Known rows, with every step that occurs:
pirapad > gupos > rutot > vode: [  1  -5   1  21  -1   2  -4  -9 -11  -6   3  10   4 -21  10  16   5  15
   3   6  -7  -1 -11  -3  10   4   7  -6  -8   8  -5   0  -9 -14  -2  -6
   4  -5 -17   6   1   0   6 -12 -23  12  11   6 -12 -10  -9   6 -25 -24
   0  14   8]
bipul > gupos > rutot > vode > subil: [  7  -3   0  27   5   3  -3 -24  -7   5   6   8   0  -3  20  10   2  26
   9   1 -24  -3 -21  10  17   7   6  -7  -1  10   1   2   0  -6  -4   7
   7 -16 -19   0  -3  -4   5 -15 -39  11  14  17 -12 -14  -1   2 -20 -20
  -3  18   9]
gupos > pirapad: [  4  -4   3   7  -2   4  -8  -9  -5 -19  -2   9   7   0   9  15   0   8
  -3  10 -10  -2   9  -5   8   7   3 -17   9  17  -1 -12  -6 -11  -6  -9
   6  -1 -13   6  -1  -3   5  -6   3  10   7   9 -12  -7 -10  11 -15 -26
  -2  -4   5]
bipul > gupos > pirapad > sila > subil > vode > rutot: [ -1 -11  -3  19  -3   8   1 -34   3   3   9   6  -1  -2  -4   8   9  17
   5   1  10 -22  -5 -18  18  11   5  -6   7  17   2   1  -8  -7  -6   8
   4   5 -14   0  -6  -8   1 -20 -41  10  12  -2 -13 -10   1  -1  -8 -24
   5 -15   9]
rutot > gupos > pirapad: [  6  -5   1  11   2   8  -6 -18  -9 -11  -5   6   6   5  11   4   1  11
   1   8 -10  -4   1   3   9  10   2 -12  12  13  -2  -4  -1  -9  -6  -1
   7  -4 -14   3  -3  -5   6  -4  -3  10   8  12  -8  -8  -9   1 -22 -25
  -2  -4   6]
pirapad > sila > subil > vode > rutot > gupos > bipul: [  5 -13  -2  20  -4  20   0 -37  -3   8   8   4   9 -15  11 -11  15  10
   6   3   3 -14 -20   3  13   7   3  -6   2   9   0  12 -10 -10  -3   0
   4   1 -13  -5  -4   1   5 -20 -42  19  11   7  -4  -6  -3  -1 -28 -24
  11  -8  20]
rovug > sila > subil > gupos > rutot: [  0  -6  -1  15 -11   9  -1 -11  -4 -13 -23  14  12   1   1   4   7   9
  -1   8  -4 -21  -7  -8   3   7  10  -5  -8  20   4  -7 -15 -13  -5  -3
   5 -11 -11   7  -3  -1   8 -20 -28  15  11  15 -22  -6  -3  20 -22 -27
   0  11  12]
subil > gupos: [  4  -6   3  12  -4   7  -6  -6  -4 -16  -1  10  13  -4  14   9   3   8
   2   9 -11 -12   0  -2   7   6   5  -9  -4  14   0  -9  -7 -14  -5  -5
   7  -8 -13   4  -4   6  10  -7  -6  12   9  12  -6  -7  -7  12 -19 -25
  -3   0   9]
rovug > sila > pirapad > gupos > bipul: [  5  -8   0   2 -11   2  -5   9  -4 -11 -26  17  11  -7  23   3   0 -17
  -7  12   7   4   6 -26   0   6   7 -11 -11  18  -2 -14 -17 -16 -11 -29
   0 -20 -10  12 -10   0   9  -8   6   8  10  13 -22  -5 -12  20 -17 -29
  -2  -6  20]
rovug > sila > pirapad > gupos > rutot > vode: [  3  -7  -2  12  -9   8  -4   0  -8  -1 -19  17   4  -6  22  11   1  -7
  -5   9   2   3  -3 -20   5   5   8  -1 -15  20  -4  -6 -13 -15  -7 -11
   0 -16 -11   9  -4  -8   8 -16 -15   7  15   9 -33  -7  -7  13 -19 -27
  -2  16  13]
rutot > gupos > pirapad > sila > rovug > latu: [ 13   2  10   1  -8  30 -10  -5   1  -1  -6  17 -16  19   8 -15  -2 -16
  -2  10   4 -27  20 -12   2   7   1 -22   5  23  -7 -11  -2 -15  -4  -1
   5   0 -14   4   4  -3   2 -12  10  11   6   8 -11 -10 -10  13  18 -29
   1   3   5]
rovug > sila > subil: [ -1  -7   0   4 -15  10  -7   1  -4 -28 -19  19  17   4   3  13   5  -3
  -7  11  -7  -7   3  -9   4   2   7  -9  -2  27   3 -17 -16 -17  -6 -17
   5 -11  -8   9   1  -1  13 -15   6  11  12  17 -25  -1  -4  30 -17 -31
   1  16  11]
rutot > gupos > pirapad > sila: [  7  -5   1   5  -2  11  -6 -22  -1   0   6   7   4   9   7   0   1   3
  -1   9  -1  -7  13 -10   9  10   3 -14  17  15  -5  -2  -3  -9  -5  -2
   5   3 -17   3  -1  -7   4  -6  -5  16   7   8  -8  -7  -8   6  -9 -24
   3  -4   7]
rutot > vode > subil: [  5  -7   2  16  -1  13  -7 -17  -7 -12   8  11   6  -7  22   8   5  14
   3   7 -31   5 -10  13  11   3   1  -7   0  15   0  -3  -4  -9  -3  -4
   7  -4 -13  -2   1  -2   9 -14 -10  11  13  20 -15  -7  -5   7 -25 -25
   1  18  10]
sila > pirapad > gupos > rutot > vode: [  1  -8  -1  17  -5   6  -3  -4  -9   0  -2  12   4 -19  23  14   2   3
  -1   7   5   6 -11 -11   9   8   7  -2  -9  12  -5  -1 -11 -15  -5 -12
   0  -6 -11   8  -5  -2   5 -15 -21  11  11   4 -19  -7  -7  -1 -29 -26
  -1   6  11]
vode > rutot > gupos: [  6  -7   1  17   0  19  -6 -18  -7  -7   0   8  12  -3  18  -1   4  14
   5   9 -15   1 -13  12   9   5   1  -4   1  12  -1   2  -5 -11  -4   4
   7 -11 -14  -3   0   0   9 -10 -10  11  12  10  -8  -6  -6   2 -24 -24
  -3   9  11]
rutot > gupos: [  7  -5   3  11  -2  11  -8 -10  -8 -13  -1  10  14   1  17   5   2   7
   1   9 -12   0  -4   8   9   6   3  -9   4  14  -2  -4  -3 -14  -5  -5
   7 -12 -14   3   0   2  11  -5   1  12  10  15  -6  -5  -7   8 -24 -26
  -2   9   9]
subil > vode: [  4  -8   4  13  -5   8  -7  -7  -4 -16   5  10  11  -8  16  16   5   5
   0   7 -12  -4  -2  -1  13   1   4 -10 -11  16   1  -6  -6 -14  -3  -6
   6  -6 -12   3   0   3  10 -11  -8   9  12   9 -11  -6  -6  14 -20 -26
  -1   2   8]
subil > sila > pirapad > gupos: [  2  -8   1   4 -11   5  -5   1   3 -15  -5  14   9 -20  -1  12   0  -1
  -3  12   2  11  14 -28   5  11   5  -1   7  20  -2  -8 -14 -16  -5 -25
   1  -1 -11  11 -10   4   6 -14   7  17   5   3 -10  -4  -8   0 -12 -29
   0  -6  13]
bipul > gupos > rutot > vode > subil > sila: [ 10  -2   0  26   4   4  -2 -33   0   7   8   6  -2 -13   0   9   1  32
  12   3 -29   1 -12   1  17  10   4  -4  12  13   2   6   3  -6  -1   7
   7 -10 -22  -1  -6  -3   4 -17 -39  19  10  14 -10 -14  -1  -6 -12 -19
   0  18  11]
pirapad > gupos: [ -1  -6   3   9  -6  -2  -7   4  -6 -22  -1  13  11 -14   6  12   2   5
  -1  11  -4  -1   4 -12   6   5   6 -10  -4  12  -3 -10 -13 -16  -5 -18
   4  -5 -14   9  -1   5   9  -7   5  10   9   8  -7  -6  -9  14 -18 -27
  -2   1   8]
subil > vode > rutot: [  3 -10   2  19  -2  14  -6 -17  -3 -10   6   7  10 -12  18  10   8  12
   4   6 -15  -2 -10   3  13   1   2  -5 -13  15   1   0  -8 -11  -2   4
   6  -5 -12  -4   0   0   8 -15 -20   8  13   4 -13  -6  -4   8 -20 -25
  -1   2  10]
pirapad > gupos > rutot > vode > subil > sila > rovug: [  6  -2   5  19  -3  16  -4 -21   0   1   0  10  -8 -29  -5  -9   3  17
   9   7 -23  -5  -7  -6   7   5   1  -5  -1  12  -4   5  -8 -12   1  -4
   2   5 -17   0   1   4   2 -24 -26  22   6   8  -9 -11  -6  -3   0 -25
   4  12  11]
subil > vode > rutot > gupos > pirapad > sila: [  7 -10   0  17   1  19  -3 -39  -1  11  11   1  -2   1  11  -8   8  11
   6   5  -5 -11  -1  -5  13   7   0  -6   4  12  -3  10  -4  -5  -4  15
   6   6 -16  -6  -2 -10   2 -13 -31  13  12   0 -11  -9  -4  -6 -12 -21
   4 -10   9]
gupos > pirapad > sila > rovug > latu: [ 11   2  12  -2 -12  25 -12   4   5 -10  -3  20 -14  15   6  -4  -3 -18
  -5  12   4 -25  26 -21   3   5   2 -26   2  28  -6 -19  -7 -17  -4  -8
   4   3 -12   6   5  -1   1 -15  16  12   5   6 -14 -10 -11  24  26 -31
   2   1   4]

Rows:
[  6  -1   2  19   0  -3  -5  -7  -3  -5   0  11   8   0  13  18  -3  16
   3   6  -5  -6  -7  -4  15   7   9 -14   0  13   0  -7  -2 -13  -6  -2
   6 -20 -18   8  -5   1   7  -7 -21  12   9   9  -7 -12  -4  15 -14 -23
  -6   8   7]  bipul > gupos > rutot
[  1  -6   0  23   1   3  -3 -20 -10  -3   4   7  -1 -21  12   4   7  22
   6   6 -22   1 -16   6   9   5   5  -4  -7   6  -2   6 -11  -8  -2  -3
   4  -1 -16   1   1  -1   4 -18 -33  13  13  13 -12 -11  -7   1 -27 -22
   2  13  10]  pirapad > gupos > rutot > vode > subil
[  8  -1   8  -1  -9  19 -10  -6   6  -7   3  14  -1   4   8  -1  -3 -11
  -4  11   5 -16  22 -22   7   4   0 -23   8  22  -6 -14  -8 -14  -4 -10
   2   7 -13   6   3  -1   3 -11  10  16   4   3 -10  -7 -10  21  16 -29
   3  -5   5]  gupos > pirapad > sila > rovug
[  9  -6   0  18  -3  18  -3 -28   0   6   3   7   1 -17  15   4   2  15
   3   7 -22  16  -8  -1  11   9   2   1   8  20   0   6  -5  -8  -1  -4
   3  -1 -12   0  -7  -2   3 -24 -29  22   7  12 -18  -7  -3  -7 -22 -25
   1  12  14]  gupos > rutot > vode > subil > sila > pirapad
[ 10  -7   1  19   3  15  -5 -22  -9  -1  -3   5  13 -10  24  -6   6  14
   6   7 -15   1 -19  15   9   5   1 -11   1   7  -1   4  -4 -10  -5  -1
   7 -15 -15  -4  -4   2   7  -7 -18  14  10  13  -3  -8  -9   1 -28 -23
   0   1  17]  vode > rutot > gupos > bipul
[  6  -4   3   2  -6   8  -8 -14   3  -8   9  10   5   4   6  10   0   1
  -5  11   0  -5  20 -18   9   8   3 -19  14  19  -4 -10  -8 -11  -5 -10
   4   6 -15   6   0  -5   4  -8   2  16   6   5 -10  -7  -8  17  -1 -25
   3  -7   5]  gupos > pirapad > sila
[  3  -6   3  11  -1   4  -4 -14  -5 -13  -4   6   6  -1   8   7   2  11
   2   8  -9 -15   4  -6   7  10   4 -12   5  13   0  -8  -4  -9  -6   0
   7   0 -13   4  -5  -2   5  -6 -10  10   8   8  -8  -9 -10   3 -19 -24
  -3 -11   7]  subil > gupos > pirapad
[  9   1  13   4 -12  24 -13  18  -2 -22 -11  23  -5   7  16   2  -2 -15
  -4  13  -8 -18  10  -4   2   0   3 -21 -12  26  -3 -21  -6 -22  -3 -12
   5 -11 -10   6   6   8   7 -14  22   8   8  13 -13  -8 -10  27  10 -32
  -4  15   6]  sila > rovug > latu
[ -1 -11   0  10 -14  11  -5  -7  -4 -24 -15  16  13   0   6  12   9  -2
  -5   8  -6 -12  -3  -8   8   1   7  -4 -12  25   4 -10 -14 -16  -5 -10
   5  -9  -8   6   0  -1  12 -19 -10   9  15  15 -26  -2  -2  26 -20 -30
   2  10  12]  rovug > sila > subil > vode
[  6  -3   2   7  -2  -1  -6 -13   4  -2   8  11   2  10   4  14  -3   6
   0   7   6 -12  17 -25  14  11   5 -18  16  17  -3 -12  -2  -9  -8  -5
   5  -5 -20   8  -6  -7   4  -4  -6  11   8   5  -8 -12  -5  12   4 -23
   0  -8   5]  bipul > gupos > pirapad > sila
[  4  -3   2  12   1  -5  -5  -9  -4 -12  -2  10   5   7   6  20  -3  13
   2   6  -4  -8   5 -11  13  10   5 -17  10  15   0 -13   0  -9  -9  -4
   7 -12 -17   8  -6  -5   6  -2  -4   6   9   9  -8 -12  -7   8  -9 -24
  -5  -6   5]  bipul > gupos > pirapad
[  3 -10  -1  11  -6  11  -3 -16  -1  -5   2  11   0 -24   7   4   4   9
   2   8 -16  14  -1 -12   8  10   1   5   6  17  -2   1 -10 -10  -4 -15
   2   4 -12   3  -8   0   4 -20 -10  16   9  11 -16  -5  -5 -12 -20 -26
   3   3  15]  rutot > vode > subil > sila > pirapad > gupos
[  9   0   7   4  -6  10  -8  -6   7   0   3  15  -5  11   6   3  -6  -4
   1   7  10 -22  16 -27  13   8   2 -22  10  20  -5 -15  -2 -13  -8  -5
   3  -3 -17   7  -3  -3   3  -7   2  11   6   2  -7 -12  -6  15  22 -26
   0  -8   5]  bipul > gupos > pirapad > sila > rovug
[  4  -5   0  23   0   5  -1 -29  -2  -1   6   5  -2 -30  -7   2   6  28
   8   6 -27   6  -7  -3   9   8   4  -1   5   8  -2   9  -8  -8   1  -3
   4   4 -19   0  -1  -1   3 -20 -33  22   8  10  -9 -11  -5  -7 -18 -21
   4  14  11]  pirapad > gupos > rutot > vode > subil > sila
[  8  -2   8   0 -12  23 -12   2   7 -10   7  19   5   1  13  -1  -2 -14
  -4  13   3 -13  16 -18   7   1   1 -20  -1  24  -6 -14 -10 -19  -3 -15
   3   0 -13   6   4   5   8 -12  13  18   5   5  -7  -4  -7  28  16 -29
   3   6   7]  pirapad > sila > rovug
[  7 -10  -1  13  -3   7  -1 -21  -2   1  -1   7   1 -31  12  -2   5   9
   4   7 -16  13  -6 -11   8  12   2  -3   7  11  -1   3 -10  -9  -4 -21
   1  -1 -13   1 -11   2   3 -18 -19  18   7  13 -11  -9  -9 -13 -25 -25
   5  -6  22]  rutot > vode > subil > sila > pirapad > gupos > bipul
[  9  -8   1  22   3  10  -2 -27  -9   0   3   5   5 -15  27  -4   9  18
   8   3 -29  -8 -21  16   9   7   2  -9  -4   5   2   3  -3  -6  -3  -1
   8  -8 -15  -5  -5   3   6 -12 -33  13  12  22  -6 -11  -8  -2 -33 -21
   3   1  18]  rutot > vode > subil > gupos > bipul
[  7  -3   2  19   0  11  -7 -13  -9  -6   6  11   8 -10  19  18   3  14
   1   6 -15   2 -11   8  13   3   5 -10  -3  14  -3  -1  -5 -13  -1  -1
   5  -8 -15   2   2  -2   8 -12 -22  14  11  10 -14  -8  -7  12 -25 -24
  -1  20   7]  gupos > rutot > vode
[ -3 -12   1  14  -9   9  -4 -11  -6 -22   2  12  14 -13   6  17  10   8
  -1   6  -5  -9 -10   0  13   4   6  -6  -6  19   3  -6 -12 -16  -2 -11
   5   1  -8   5   0   5   9 -18 -16  11  11  10 -11  -3  -3  12 -29 -29
   3   1  10]  sila > subil > vode
[ -1 -14  -3  23  -3  20  -1 -29  -9  -8   0   6  11 -12  10   0  14  18
   7   3  -8  -9 -25  14  13   5   3   4  -6  14   3   9  -9 -11  -3   6
   6  -1  -9  -4  -2   1   8 -20 -33  10  14   8 -10  -4  -1  -6 -37 -26
   3   2  13]  sila > subil > vode > rutot > gupos
[  0  -6   0  11  -8   2  -4   2  -5  -7  -8  13   7 -16  18  10   0  -1
  -3  11   8   5  -2 -18   6   9   8  -6  -9  13  -3  -6 -15 -16  -7 -19
   0  -7 -10  12  -7   3   4 -14 -12  12   7   3 -13  -7  -8   7 -23 -28
  -4  -5  12]  sila > pirapad > gupos > rutot
[  1 -13  -3  18  -7  24  -2 -34  -2   2  11   7   8  -9   5  -5  14  11
   5   4   2 -13 -13   0  13   6   3   2   2  16   0  10 -11 -11  -2   6
   4   5 -12  -4  -1  -1   6 -22 -35  16  13   4 -11  -3   1   0 -23 -26
   8   1  13]  pirapad > sila > subil > vode > rutot > gupos
[ 12  -4   8  12  -5  36  -6 -21   1  10   0  10 -20  12  11 -22   5  -7
   4   6   1 -32   5  -8   7   4  -1 -13  -8  21  -5   1  -1 -11  -2  16
   5   3 -14  -7   4  -6  -1 -19 -17   8  12   1 -15 -12  -6   3  15 -27
   2  -3   8]  subil > vode > rutot > gupos > pirapad > sila > rovug > latu
[  7  -6  -1  11   0  19  -5 -31   0   5   7   5   2   6   9  -7   4  10
   3   8  -4  -6   5  -6   9   9   1  -9  16  15  -5   4  -5  -5  -5   8
   6   3 -17  -3  -1  -9   3 -11 -15  15   9   3 -10  -8  -6   0  -9 -23
   2  -3   8]  vode > rutot > gupos > pirapad > sila
[ -1  -6   0   3 -10   9  -5 -17   2 -14   4  11   7  -2  -5  11   5   4
  -6   9   8 -11  14 -16   9  10   5 -15  20  20  -2 -10 -14 -12  -5 -14
   3  13 -11   8  -1  -4   3 -16  -6  19   6   5 -12  -4  -6  15 -11 -29
   7  -7   7]  gupos > pirapad > sila > subil
